Known rows, with every way that one mark hangs from another:
q_279{q_742{q_28{q_630 q_805}}}: [-2.76  2.40 -2.07 -1.76 -3.84  1.62 -0.51  0.63  0.45 -4.16  3.27 -4.93
  2.16  1.53  2.39  1.72  2.64 -3.36  2.37  2.52  1.77 -7.02]
q_34{q_28 q_279}: [ 1.93 -2.01  3.45  4.31  1.74 -5.47 -1.88  0.14 -0.02 -1.57  0.83 -3.17
  2.65 -5.31 -0.10 -1.09 -1.55 -3.10  2.62 -0.48 -1.95  3.51]
q_28{q_630 q_742 q_805}: [-0.15  2.59 -1.89  5.31 -5.91  1.10  0.95 -0.95  1.45 -1.43  3.10 -1.06
  1.27  0.62  2.39  1.04  1.61 -1.14  2.19  1.34  0.64 -6.83]
q_28{q_630 q_805}: [ 0.29  1.14  0.05  2.19 -1.97 -1.26 -1.07 -1.33 -0.11 -0.09  1.93 -1.18
  0.04  2.85  2.82  1.63  1.95  0.27  1.93 -2.65 -1.40 -7.46]
q_34{q_279{q_630 q_742{q_28} q_805}}: [-3.18  0.45  3.60 -2.82 -2.27  1.13 -0.73 -5.24  2.11 -5.62  3.80 -3.58
  3.73 -3.99  5.47  1.66  1.03 -8.60  7.42  5.07 -2.13  0.41]
q_34{q_279{q_742}}: [-0.59  0.43  0.80 -0.74 -0.07 -1.79 -1.22  1.08  1.55 -2.84  1.64 -3.12
  2.67 -3.13  0.39  2.62  0.01 -5.28  1.98  0.67 -0.63  1.75]
q_279{q_742}: [-1.06  0.36 -2.26 -3.14 -0.33  1.58  0.51  2.53  0.68 -2.44  1.22 -2.46
  0.96 -0.49 -0.83  1.47  0.45 -2.56  0.35  1.80  1.91 -0.30]
q_742{q_28{q_805}}: [ 0.27  0.91 -1.35  0.65 -2.66  0.00 -1.88 -3.12  1.56 -3.17 -0.45 -1.66
  1.14  1.45  1.70  0.13  0.45 -0.48  0.47  1.91  1.48 -2.47]
q_34{q_279}: [ 0.36 -0.18  2.93  2.46  0.53 -3.77 -1.50 -1.69  0.68 -0.37  0.54 -0.41
  1.50 -2.38  1.18  1.09 -0.38 -2.76  1.94 -1.07 -2.08  1.90]
q_34{q_279{q_805}}: [-0.17 -1.01  1.40 -0.29 -0.02 -3.20 -2.56 -7.59  1.32 -1.88  1.67 -0.71
  1.49 -0.35  3.67  2.23 -1.02 -1.57  5.64  0.36 -3.30  0.52]
q_28{q_630 q_805{q_279{q_742}}}: [-1.18  1.91 -0.69 -0.77 -0.84  1.53 -0.73  1.95 -0.46 -1.25  4.20 -4.60
 -0.02  2.66 -0.88  2.81  1.97 -1.88 -0.50 -3.34 -2.81 -8.82]
q_28{q_805{q_279}}: [ 1.86  0.48  0.31  1.75  0.49 -0.30 -2.24 -1.85  0.98 -0.06  0.59 -1.62
 -1.24  2.34 -1.00  1.13 -0.19  0.96 -2.61 -4.10 -2.99 -4.59]
q_28{q_805}: [ 2.54  0.24 -1.34  1.53 -1.13 -0.92 -2.46 -2.68  1.44 -1.41 -0.48 -0.75
  0.07  1.95  1.28  1.14  0.43  1.08  0.51 -1.61  0.42 -3.41]
q_630{q_28}: [ 0.54 -0.54 -1.55 -4.23 -0.79 -2.93 -0.95  0.03 -3.05  0.08 -2.02 -0.98
 -1.06 -3.08  0.09 -0.11  0.37  0.47 -1.10 -2.56  0.98 -2.36]
q_742{q_28{q_630 q_805{q_279}}}: [-2.12  2.20  1.49  1.54 -1.74  1.15 -0.58 -0.88 -0.85 -0.02  3.23 -2.88
  0.20  2.73  0.70  0.05  1.34 -0.67 -1.10 -1.66 -3.54 -7.73]
q_805{q_28{q_630} q_279}: [-4.06  1.15  4.42 -1.24  4.46  0.83  0.47  1.72 -3.15  3.53  4.00 -3.69
 -2.36  4.01 -0.66  2.59  1.26  0.69 -1.70 -3.75 -4.73 -7.00]
q_805{q_279}: [-0.57  0.49  1.46 -0.01  1.41  1.05  0.32  0.94 -0.75  1.47  1.04 -0.81
 -1.06  0.25 -2.53 -0.20 -0.63  0.50 -2.99 -2.38 -3.47 -1.03]
q_34{q_28{q_630}}: [-0.42 -0.72  1.60  2.62  0.57 -1.94  0.61  2.73 -2.15 -0.15  2.93 -2.97
  1.21 -2.00 -0.12 -2.05  0.41 -1.17  1.71 -0.89 -1.98 -2.65]
q_805{q_28}: [-1.47 -0.01  1.57 -2.10  3.73 -0.36 -0.73 -0.42 -0.66  0.54  0.74 -2.36
 -1.46  2.67  0.41  2.41  0.14  0.81 -0.05 -0.13  0.27 -1.95]

Rows:
[-0.37  1.60  2.22  0.20 -3.29  2.30  2.57  1.25 -2.18  0.56  0.98 -0.85
 -0.78 -6.97 -0.37 -1.33  0.59 -4.55 -2.24 -1.29 -2.12 -3.18] => q_805{q_279{q_630{q_28{q_742}}}}
[ 2.73  1.52 -0.60  1.65 -6.13  0.39  0.04 -2.30  0.02 -2.54 -0.54 -1.02
  0.39 -5.89  3.51  0.12  1.34 -3.84  1.48 -0.55  1.69 -5.65] => q_279{q_630{q_28{q_742 q_805}}}
[-3.65  2.08  3.83 -2.51 -0.94  5.60  2.02  3.23 -0.23 -2.20  3.20 -3.51
  1.21 -3.09 -0.55 -0.43  1.35 -6.66 -0.98  2.49 -2.18 -1.06] => q_805{q_279{q_630 q_742{q_28}}}
[ 2.36  0.65 -0.56 -4.38 -2.73 -0.32 -2.07  0.35 -0.85 -3.99 -0.76 -3.70
  0.26 -4.21  2.98  1.92  2.33 -4.67  2.01 -3.01  1.68 -6.16] => q_279{q_630{q_28{q_805}} q_742}
[ 2.75  0.92 -5.06  0.24 -5.90 -1.68 -0.97 -2.13  0.04 -2.65 -1.21 -1.64
  0.35 -3.14  0.95  0.54 -0.08 -0.24 -0.26 -0.12  3.16 -4.75] => q_630{q_28{q_742 q_805}}
[-2.79  0.71  0.64 -5.10  4.68  2.53 -0.46  2.92 -0.68 -0.37  2.96 -5.54
 -1.57  2.67 -2.80  3.50  0.07 -1.54 -2.15 -0.97 -1.46 -3.22] => q_805{q_28 q_279{q_742}}
[-0.79  0.54  2.29 -6.08 -0.17  1.87  0.62  3.52 -3.13 -0.64  0.82 -3.87
 -0.88 -5.45 -1.23  0.64  1.42 -5.11 -1.83 -3.46 -2.03 -4.25] => q_805{q_279{q_630{q_28} q_742}}
[-0.11  1.27  0.09  0.81 -1.06  0.97 -1.77 -2.23  0.81 -1.52  0.50 -2.41
 -0.08  1.63 -0.72 -0.52 -0.17  0.00 -2.58 -0.40 -2.02 -3.53] => q_742{q_28{q_805{q_279}}}
[ 0.45 -1.69  3.94 -0.26  0.32 -1.91 -1.90 -3.15  1.43 -5.47  3.90 -5.11
  4.07 -6.17  3.82  0.85 -0.07 -7.82  8.29  1.80 -3.39  0.76] => q_34{q_28 q_279{q_630 q_742 q_805}}
[-0.45  1.82  1.11 -0.87 -3.54  3.82 -0.77 -0.81  2.35 -5.36  1.29 -3.80
  2.30 -1.71  3.37  0.89  2.22 -6.19  2.72  3.25  1.71 -3.26] => q_279{q_630 q_742{q_28{q_805}}}
[-0.92  2.82 -0.59  5.52 -4.11  2.20  1.21 -0.23  0.62  0.03  4.34 -1.81
  0.16  0.95 -0.24  0.61  0.85 -1.06 -0.91 -1.10 -2.87 -8.17] => q_28{q_630 q_742 q_805{q_279}}
[-4.14 -0.08  1.12 -3.76  2.86 -0.08 -0.60 -5.11 -1.78  0.39  4.31 -3.19
 -1.26  5.68  4.35  3.54  1.10  1.19  5.35 -0.18 -2.75 -7.79] => q_279{q_805{q_28{q_630}}}
[-0.62  1.42 -3.54 -2.34 -3.14  1.69 -1.61 -0.79  2.26 -5.54  0.65 -4.12
  2.16  0.67  0.92  1.34  0.79 -2.66  0.95  3.26  3.16 -2.61] => q_279{q_742{q_28{q_805}}}
[-1.36  1.34  3.65 -1.45  0.69  4.25  1.40  3.47  0.24 -0.83  2.94 -2.60
 -0.03 -2.57 -0.97  0.74  1.18 -5.75 -0.85 -0.84 -3.30 -1.78] => q_805{q_279{q_630 q_742}}
[-3.97  2.18  1.04  1.51 -0.66  2.17  2.74  1.28 -0.54  0.68  4.19 -2.86
  0.10  1.33  1.62  2.05  1.32 -1.63  1.90  3.00  0.47 -5.33] => q_805{q_28{q_630 q_742}}
[-1.88  1.74  0.30  1.51 -3.21  0.45 -0.57 -2.06 -0.16 -1.58  1.91 -2.09
  1.20  2.09  3.20  0.53  2.09 -0.88  1.53  0.80  0.06 -6.53] => q_742{q_28{q_630 q_805}}
[ 1.49 -0.47  1.49  7.38 -2.19 -3.13  0.43  0.38  1.61 -2.84  2.32 -2.86
  3.89 -7.53 -0.72 -1.82 -2.05 -4.96  2.50  3.29 -0.32  4.17] => q_34{q_28{q_742} q_279}
[-3.83  0.29 -4.06 -6.72 -2.32  2.72 -0.28 -3.87  1.50 -5.44  2.67 -3.44
  2.09  0.85  1.72  1.07  0.03 -2.54  4.25  6.50  1.81 -0.97] => q_279{q_742{q_28} q_805}
[ 1.02  1.22 -0.30  7.28 -3.44  0.02  0.73  1.40 -0.02 -1.45  4.59 -4.22
  1.39 -1.81 -1.33 -1.55 -0.06 -1.19 -0.19 -0.95 -2.58 -6.39] => q_34{q_28{q_630 q_742 q_805{q_279}}}
[-6.02  2.22  0.40 -3.39 -0.81  3.83  1.95  4.05 -1.66 -1.02  4.84 -4.60
  0.88  0.29 -1.41  0.54  1.70 -3.80 -1.37  1.99 -2.22 -4.60] => q_805{q_279{q_742{q_28{q_630}}}}
[-0.53 -1.01  1.97 -6.19 -1.31 -2.37 -2.07 -4.75 -1.28 -3.91  1.54 -3.52
  1.86 -6.29  5.27  2.87  1.03 -6.94  6.85 -0.79 -2.30 -2.80] => q_34{q_279{q_630{q_28} q_742 q_805}}
[ 1.03  1.18 -1.91 -1.27 -0.27  1.26 -1.89  0.83  1.48 -2.55  1.52 -4.20
 -0.28  1.82 -2.21  2.26  0.07 -1.24 -2.24 -2.46 -1.45 -4.58] => q_28{q_805{q_279{q_742}}}
[ 3.39 -1.07 -0.14  2.64 -0.27 -4.91 -4.22 -0.06  2.21 -5.87  1.64 -6.54
  3.49 -3.81  0.30  1.36 -0.65 -4.89  3.66 -0.44  0.09 -0.14] => q_34{q_28{q_805} q_279{q_742}}
[-5.09  0.62 -1.05 -7.06  2.26  1.59 -0.34 -2.77 -0.95 -2.09  5.53 -5.55
 -0.20  5.05  3.62  4.95  1.66 -1.14  5.80  1.44 -0.66 -7.96] => q_279{q_742 q_805{q_28{q_630}}}
[ 4.42 -1.43  2.13  6.02  0.30 -6.60 -4.36 -2.35  1.56 -3.44  0.41 -3.77
  2.98 -3.39  1.11  0.14 -1.27 -2.40  3.09 -2.08 -1.70  0.17] => q_34{q_28{q_805} q_279}
[ 2.45 -0.04 -1.48 -2.49 -0.59 -3.15 -3.08 -1.47 -2.32 -0.13 -1.36 -2.42
 -2.19 -0.71 -1.36  1.00  0.03  1.67 -3.53 -6.70 -1.98 -6.59] => q_630{q_28{q_805{q_279}}}
